Each row was made from one walk, in order. Every step used is in the known rows, and no mark comes twice. Write each row's walk.
Known rows:
lezo butin fanez vebup gemumi: [ -2.4  10.7   5.7 -12.1  10.8  33.5  -1.8   5.5  -8.6   9.0   3.9  12.5
 -27.0   9.7  11.6 -11.1  19.4  31.0  34.6  -8.6  -0.7  -8.4  21.8   7.7]
piregep siba lezo vebup: [-12.7   8.4   3.3 -12.6  -7.8  -1.5  26.0  17.0   8.8  18.2  -4.7  11.4
  21.2   6.1  -0.1   0.9   7.8   0.1 -59.2 -15.9 -12.5  -2.8  -0.1   2.2]
lezo vebup gemumi feda fanez: [ 12.3  -7.6  -7.6   1.4  -1.8 -21.4  15.3 -16.3 -17.8  15.6  17.5 -19.8
  19.2   3.5  -6.3  15.9  28.9 -11.0   3.1  52.3  12.5  12.9 -17.5  -0.4]
lezo vebup gemumi feda fanez butin: [  8.3 -14.1  -8.4   3.0  -3.8 -20.0  11.4 -30.0 -16.6   8.4  19.9 -23.4
  14.0  -3.7  -7.2  12.4  17.3 -15.5  -7.3  41.8   2.4   9.2 -22.3  -0.3]
medu fanez vebup lezo butin: [  7.8   0.3  -5.1 -20.3  -3.4  34.5   6.3   9.7  10.4   4.0  26.2  20.3
 -49.1  14.9  13.5  -2.4 -20.0  28.9 -34.6   0.4  -3.1 -29.8  23.5  -3.5]
vebup gemumi: [  4.3   3.1  18.1   7.5  -1.5  -0.9   0.2 -11.5  -7.9  13.1   7.8  -2.6
  27.3 -13.7  -7.9  -2.2  19.1   9.7  15.8  13.6  18.2  27.6  -2.4   1.8]
fanez butin lezo siba piregep: [-13.0 -15.8   4.6  11.2  -0.8 -11.0 -31.5 -28.7   8.9 -20.8 -20.3  -0.9
 -23.0 -20.8  -2.8  -6.8 -28.5 -21.7   5.6 -17.1 -16.6   2.8   0.2  13.0]
fanez butin lezo vebup gemumi: [ -4.0 -15.8   4.9   0.9  -4.5  -0.5 -19.1 -33.2  -1.6  -2.6  16.8 -11.0
   3.5  -0.8 -10.1   4.3  -7.7 -20.8  14.1  20.7 -21.0   1.7  -6.1   2.0]
vebup gemumi feda fanez butin lezo: [ 11.5 -14.6  -1.4  22.3   0.3 -18.2  -2.6 -13.0  -4.4 -18.0   2.9 -19.0
  37.0  -1.8  -9.5   4.9   5.8 -23.0  19.8  18.5   2.8  14.9 -22.3  -7.1]
fanez vebup gemumi: [ -0.7   3.0   7.0   5.9   2.5  30.5 -20.5   0.2  -4.0  -9.4  14.9  -0.9
   0.8  -6.5  -1.1  -6.3   0.2   5.5   6.0  12.1  12.0   0.5   4.9  -5.7]
piregep siba lezo: [-14.3  12.3   9.6  -3.4  -7.0  -0.1  20.6  26.5  14.9   5.7 -14.8  17.5
  26.0  -0.5   0.1  -6.8  -2.3   6.8 -58.6 -42.5  -6.5   0.3  -0.6  -2.0]
butin fanez vebup: [-13.3  16.6   4.6  -1.6  10.8   5.2 -10.5  14.7   4.6   7.5 -14.8   6.6
 -10.6  13.7   8.5 -11.0 -15.6  21.9  23.9 -11.0  12.6  -7.9  14.0  -3.3]
medu fanez vebup: [ -3.4   3.3  -4.7  -6.1   1.7  16.4  -9.6  10.3   8.4   5.6  23.4  17.1
 -22.8  17.6   6.4  -1.5 -36.9  16.5 -28.6  -0.3  20.6 -17.7  15.4  -6.9]
vebup lezo siba piregep: [  4.9  -3.0   8.2  -5.9  -7.9  -7.6  15.1  -9.4   8.0  -0.7 -33.3   2.3
 -41.3 -37.4   5.1  -4.1   6.0  11.7 -20.0   2.2  -8.5  10.2   7.0  15.9]
piregep siba lezo butin: [-11.1   9.5   9.2 -11.4  -4.5  17.3  18.7  28.8  10.2   5.7  -8.7  24.9
   7.7   1.4   4.2  -8.1  12.1  13.6 -59.0 -50.1 -15.1  -8.3   5.8   5.0]
medu fanez butin lezo: [ -5.5  -9.7   0.6  -2.0  -3.0  -6.5 -10.5 -14.7  13.7   0.8  19.2   8.4
  -5.6  16.3  -1.8  -0.2 -43.1  -0.4 -14.2  -8.6  -2.2  -9.3   8.0  -2.7]
butin fanez: [-12.2  17.0  11.8  -0.6   7.7 -22.9   6.3   8.4   3.6  21.9 -23.5   4.6
   8.3   7.0   3.6  -6.1  -3.5  25.2  27.9 -15.9  17.6  11.0   8.6   2.5]
medu fanez butin lezo vebup gemumi feda: [  6.6 -11.7  -9.2  -2.6  -4.1  -8.4  15.0 -29.6   3.8   2.4  34.2  -8.3
   9.9  25.7  -3.7   9.5 -27.8  -9.5   6.1  45.7  -2.9  -5.1   0.1  -2.5]
vebup gemumi feda lezo: [ 14.1  12.0  -1.5   9.3  -0.7  -1.3  24.5 -14.8 -12.9   3.7  12.8 -15.8
  40.1  -7.8  -3.8   4.9   9.3   4.0  54.2  20.5  15.6  21.7  -7.5  -7.7]
medu fanez butin lezo siba piregep: [ -7.3 -11.3  -4.5   1.0  -0.9 -10.8 -11.0 -27.2  14.5  -2.0   1.5   9.8
 -23.5   8.5   3.2  -4.2 -46.9  -7.8  -6.2  -2.3  -3.2  -0.6  13.4   8.8]
gemumi feda fanez vebup lezo siba piregep: [  8.2  -9.9 -19.1  13.1   1.5 -15.7   1.0  11.1   5.4 -31.2 -21.7  -7.8
 -27.8  -7.8   7.7   3.0  -8.5 -17.1 -29.9   8.9   6.7 -11.3 -15.1  -3.4]
vebup lezo: [  6.5   0.9  13.9  -7.6 -11.4  -6.2  13.1   8.7   9.6   7.0  -8.1   3.5
 -16.2 -20.2  -0.7   2.1   9.8  22.3 -26.2  -4.5  -5.4   0.3  -0.1  -1.0]
medu fanez vebup lezo siba: [  8.5  -0.6  -2.3 -17.3  -4.0  26.7   9.1   3.3  10.4  -0.6  10.3  11.1
 -44.5   3.1   9.3  -6.9 -31.2  17.9 -45.6   8.3   2.8 -16.5  22.8   1.9]
feda gemumi: [ -3.6  12.9  11.2   3.1   9.4  -9.4 -21.4  26.7  11.7  15.5   8.0  13.4
   2.3  12.5   1.7  -1.6  -1.8  -1.1  -5.0 -22.1  21.9  12.0   4.6  -6.8]
lezo vebup gemumi feda: [ 10.5  -0.4  -2.0  -0.6  -3.9 -14.2  27.5 -22.4 -17.3  17.1  27.3 -21.1
  19.2   2.4  -5.7  18.1  28.5  -1.0  15.6  65.3  12.5  11.4 -12.5   1.2]
piregep siba lezo vebup gemumi feda: [ -2.8  11.3  -1.9  -6.7  -8.1  -1.9  45.1   9.3   3.0   9.5   2.3  -2.5
  42.6   8.3  -1.2   5.9  18.0  -3.4 -41.6  13.9  -9.6   2.5  -7.6  -1.1]
piregep siba: [ -5.9   3.6  16.7  -4.8  -1.0   5.5  18.4   8.8  12.9  17.6  -1.7  16.5
   9.0   2.5  -3.5  -7.8  -3.0   0.8 -61.2 -33.0  -7.9   1.1  -5.2   5.1]
piregep siba lezo vebup gemumi: [ -7.1   9.4   5.1 -10.2  -7.7   7.4  32.6   6.0   4.1  19.2  -1.9   6.2
  35.0   5.6  -2.4  -1.1  18.2  -0.3 -41.8   1.7 -11.5   8.4   0.7   2.5]
butin fanez vebup lezo: [ -5.2  14.7   4.4  -8.9   4.9   9.0   4.7  15.0  10.0   6.2 -17.1   2.6
 -19.4  10.0  12.2  -9.0  -9.2  27.8  15.9  -1.0  -2.3 -12.5  16.4  -5.2]

Write each row's walk:
[ 12.7   8.4  -5.5   2.4   4.1  34.3   0.7  -8.7 -11.9 -17.5   8.3 -12.6
  -3.4 -12.6   2.4  -4.5  -9.8  -4.7  25.7  22.4   8.6   1.1   4.6  -3.4] | fanez vebup gemumi feda lezo siba
[ -1.2  21.9  -4.2 -20.1   8.8  20.0   4.2   0.1 -10.4  28.8  -5.1  16.2
 -18.4   2.8  10.4  -8.2   0.7  28.1  61.8 -52.1  -5.7   1.3  23.9   6.2] | feda lezo butin fanez
[  8.7  11.6  -8.0   7.0   3.6  31.9  -2.6  -2.3  -7.5 -15.0  18.5  -9.6
  10.0   2.9   1.7  -0.2  -8.4   0.0  36.1  21.1  10.7  -2.3   0.0 -12.8] | fanez vebup gemumi feda lezo
[  5.0 -15.6  -5.5  -6.4   1.3  21.1 -31.1  23.1   4.2 -10.9  -6.0  15.6
 -46.0  -6.9   5.3  -6.8   4.9   0.3 -45.3 -39.4  -9.3 -20.7  -0.8  -3.8] | feda fanez vebup lezo butin
[ -5.2  -6.4   5.9  11.1   4.4  -7.3 -21.3  -3.6   8.4 -10.5 -28.2   6.5
 -22.4  -6.4  -4.4  -1.6  -4.5 -24.3  30.4  14.2  -2.9  11.5  10.3  16.6] | butin lezo siba piregep
[ -6.0  -3.6 -14.5   6.4 -10.1 -28.7   6.6  -1.1  -8.7  -9.5  -4.3 -15.6
  35.8 -12.4  -2.9  10.6  11.4  -8.1  -9.6  12.3   3.7   6.8 -14.1  -9.1] | siba lezo vebup gemumi feda fanez butin
[-10.9  17.4   5.9 -11.7   1.9  34.6  25.4  20.5   7.0   6.4 -10.7  19.3
  13.7  13.9   9.3 -15.9  13.0  17.7 -19.6 -27.1 -19.8  -7.1  17.6   2.5] | piregep siba lezo butin fanez vebup gemumi
[  8.8 -11.8  -0.2  20.1  -1.1 -23.3   4.1 -15.4  -7.9 -10.9   3.5 -18.7
  32.7 -14.4  -7.2   1.9   6.8 -11.8   1.2   6.5  13.0  16.8 -25.3  -6.4] | vebup gemumi feda fanez butin
[-15.6  17.5   2.9 -13.6   2.1  28.3  17.1  32.8  12.3   4.7 -15.5  23.9
  -1.1  15.7  11.2 -13.5   3.4  20.0 -36.9 -42.3 -18.5 -18.5  16.5   2.9] | piregep siba lezo butin fanez vebup
[  7.5  15.4 -10.0   4.1  -0.3 -14.7  15.8   6.9  -4.3  -3.8   5.4  -7.3
  15.6  -4.1   1.0  10.8 -13.9   3.6  26.8  -8.9  16.4  -1.1 -10.4 -10.3] | gemumi feda lezo
[ 14.8 -16.1   0.8  17.9   0.7 -13.4   1.0 -19.6  -8.1 -22.6  -8.3 -21.7
  24.2 -15.0 -10.8  -1.3   5.5 -29.0  10.9  22.7   0.2  20.7 -17.2   0.8] | vebup gemumi feda fanez butin lezo siba
[  4.5 -20.1 -15.2  12.2  -0.9 -35.8  -9.4  -2.1   0.2 -20.2   3.7 -15.8
   3.9   8.5  -6.7  13.5 -10.5 -31.3 -19.0  10.2  -2.5 -11.5 -29.1  -7.1] | gemumi feda fanez butin lezo vebup
[ -8.6  -2.0   6.7   6.2   2.6 -16.4  -7.0 -12.8  -0.7  -0.5 -32.3   6.4
 -31.8 -32.7   3.3  -6.1  -6.2  -1.8 -10.0 -10.9  15.7  20.9   6.3  21.4] | lezo siba piregep
[ -5.1 -17.4  12.3   4.5  -2.8  -4.4 -27.5 -22.3   5.0 -20.7 -11.8  -5.4
 -21.1 -25.5  -9.7  -8.0 -26.2 -20.3 -13.8 -18.9 -16.4   1.7  -1.2  10.3] | fanez butin lezo siba
[  8.2  12.7  -7.9 -16.8  -0.9  15.1   8.5 -28.2 -18.4  36.9  17.5  -5.9
  12.4  -4.9  -2.9   5.9  10.9   1.1  53.6   8.6  -1.3  19.5   8.4   1.7] | feda lezo vebup gemumi
[ 12.1  -6.1  -0.4  19.4   0.6 -21.5  10.4  -2.4  -9.8  -4.8   3.7 -15.4
  39.7  -8.9  -7.4   5.1  18.2  -8.3  10.3  16.6  22.1  21.3 -21.2  -6.5] | vebup gemumi feda fanez
[ 12.2  11.2  -7.6  11.9   2.1  -4.4  25.3 -28.5 -13.8  -0.5  -5.2 -14.7
  23.7 -18.0   2.0   2.7   8.2  -3.1  60.8  27.5  14.8  30.0  -1.7   3.0] | vebup gemumi feda lezo siba piregep
[ -8.6 -15.8   2.5  -0.6  -5.0  -9.1 -26.2 -22.3   4.0  -4.2  13.9  -7.4
  -8.9  -0.4  -8.8   4.6 -16.3 -19.9  -4.8   4.4 -20.7  -9.1  -6.0   2.0] | fanez butin lezo vebup
[ -7.5 -25.6  -0.2  13.3   0.9 -23.2 -48.6  -0.2   7.9 -14.1 -11.4   3.1
  -3.9  -7.8 -10.5  -5.9 -20.9 -30.7 -27.4 -50.5 -10.5  -1.9 -17.2  -3.7] | feda fanez butin lezo
[ 13.0 -13.1  -6.5   5.8   0.9 -13.6  -6.0  -4.8  -6.5   0.9  11.6 -13.1
  22.5  23.8 -12.8  17.0  23.8 -34.7  35.5  58.9  -5.2   6.8  -9.1  -0.9] | butin lezo vebup gemumi feda fanez
[ -0.7 -28.1  -3.7   6.6   0.0 -17.9 -35.2 -20.6  -2.9  -4.3  -0.8  -7.6
   3.7  -2.6 -11.6  -1.3  -1.2 -34.9  -9.3 -12.6 -14.8   6.0 -15.0  -0.1] | feda fanez butin lezo vebup gemumi
[  3.6  22.0  -6.0 -20.0  11.2  46.1   0.8  -5.8 -13.7  21.6   4.4  12.7
 -14.6   7.1  11.9 -11.5   4.6  24.9  77.6 -32.5  -9.4  -0.2  28.5   2.1] | feda lezo butin fanez vebup gemumi
[  5.8  -7.1  -7.2  16.7   1.2 -39.7   0.0  20.1  -0.3 -14.5  -7.7  -7.0
  11.9  -2.0  -3.3   9.6   0.1 -10.9 -25.3  -9.0  23.4  -2.5 -28.0  -9.0] | gemumi feda fanez
[ -7.1  10.6   4.3 -15.0  10.5  25.1  -8.8  14.5  -3.3   7.0  -0.7  18.4
 -41.7  13.4  14.2 -10.0   8.2  32.3  19.3 -24.8  -1.4 -20.5  21.6   7.4] | lezo butin fanez vebup
[ -6.6  10.2   9.7 -13.8   8.4   4.2   4.1  11.6  -6.1  18.6  -7.7  17.5
 -28.6   5.7   9.9  -6.5  19.0  36.5  18.5 -28.2   2.7  -5.4  16.4  11.7] | lezo butin fanez
[ -3.6   9.8  -7.8   3.0 -10.7 -19.9  19.0   9.3  -9.9  -1.6  -0.4 -14.2
  39.6  -7.0  -2.6  15.5  24.7   7.5   9.7  34.3  13.6  10.3  -4.3  -6.9] | siba lezo vebup gemumi feda
[-14.3  17.0   8.9 -13.7  -0.3   8.3  27.7  27.5  10.1  12.0 -21.4  24.1
  10.6  10.6   7.0 -11.7  11.3  21.6 -37.3 -47.7 -17.0  -6.7  13.9   5.3] | piregep siba lezo butin fanez
[-17.8  18.7  -3.3  -6.6   1.6  10.9  -8.0  37.4   0.9  -7.9 -19.7  17.1
  -9.0   1.6  14.4  -6.3   9.4  33.3  14.2 -37.3   2.8 -15.4  23.1  -2.8] | siba lezo butin fanez vebup
[  3.8  22.4  -4.3  -4.1  12.1  15.1  16.4  -8.8  -9.0   2.7 -17.6 -12.0
   3.7   4.9   9.6 -11.8 -10.1   9.9  67.5  15.9   8.5   8.5  18.0   0.6] | butin fanez vebup gemumi feda lezo siba
[  2.9 -14.1  -4.9   1.3  -0.1   7.0 -29.8  22.5   8.4 -10.3 -11.0   7.0
 -30.9  -7.1   1.0  -6.4  -6.8  -6.5 -47.9 -33.3  -2.6 -15.0  -5.4  -8.8] | feda fanez vebup lezo
[  1.7 -15.1  -1.4   5.1  -4.9  -8.5  -5.7 -32.1  -1.2 -11.6  21.4 -21.7
  10.8   1.9  -8.8  10.3  -7.8 -22.7  17.0  37.2 -17.7  -1.3 -14.6  -0.8] | fanez butin lezo vebup gemumi feda
[  5.2  -1.1   3.5 -15.4  -3.5  43.1 -12.1  17.1   5.6 -12.6  10.2  12.6
 -58.5  -7.1  10.5  -3.9   4.7  23.8 -26.2  -9.8 -15.9 -30.9  13.6  -1.8] | fanez vebup lezo butin
[ 11.4  -4.9  -0.8   4.8  -1.2  -5.7   4.1  -8.8  -5.3   2.5  19.5 -14.3
  20.5  22.8 -11.1  18.4  23.0 -24.0  46.9  73.3  -6.2   5.2  -4.4   1.6] | butin lezo vebup gemumi feda
[ 14.0 -10.5 -13.7   5.0   0.3  -1.0   0.0  24.8   0.3 -26.7   1.1  -1.5
 -26.8   0.5   6.8   6.4   3.5  -1.5 -35.4  -4.7   1.2 -26.6 -15.8  -9.4] | gemumi feda fanez vebup lezo butin
[ -1.0  -6.9   3.1  -2.8  -0.6  -6.0 -15.6   1.2   0.4  11.2  11.5  -0.4
  -4.5  21.4 -11.0  13.4  11.0 -20.1  22.0  41.1  -8.3  -4.2   3.0   5.0] | butin lezo vebup
[  3.4 -17.0  -9.6  20.9   0.0 -36.5 -14.0   5.6   5.4 -27.6  -3.7 -11.9
   9.0   3.8  -7.0   8.0 -17.7 -28.4 -18.5 -12.4   0.8  -8.1 -29.1  -9.5] | gemumi feda fanez butin lezo
[-10.1 -21.9  -0.2  10.1  -0.7 -29.5 -37.9  -2.6   3.3  -5.3 -12.8   3.5
  -7.0 -22.7  -6.1  -7.9 -21.4 -14.3 -48.4 -66.8   4.3   4.3 -21.9  -3.6] | feda fanez butin
[  6.4  -6.2   5.5  -1.4  -0.6   2.5  -9.1 -11.2  -4.4  12.1  17.7  -6.5
  14.4  19.3 -13.0  11.9  22.7 -21.3  41.3  56.9  -8.8   9.5   3.4   4.9] | butin lezo vebup gemumi
[-16.8  18.0   1.5  -7.7  -0.1  -3.1   2.0  32.8  -1.5   1.9 -27.2  17.8
   0.4  -3.4  10.7  -4.6  16.9  37.9  17.5 -38.4   5.2  -4.2  19.1   1.4] | siba lezo butin fanez
[  5.7   4.8  -0.8  11.5   2.6  20.7  -4.8   5.2  -4.6 -20.6  18.1 -10.9
   9.1  -0.7   1.0   1.7  -1.7   1.2  12.1  31.9  16.5  -7.0  -5.2 -10.5] | fanez vebup gemumi feda
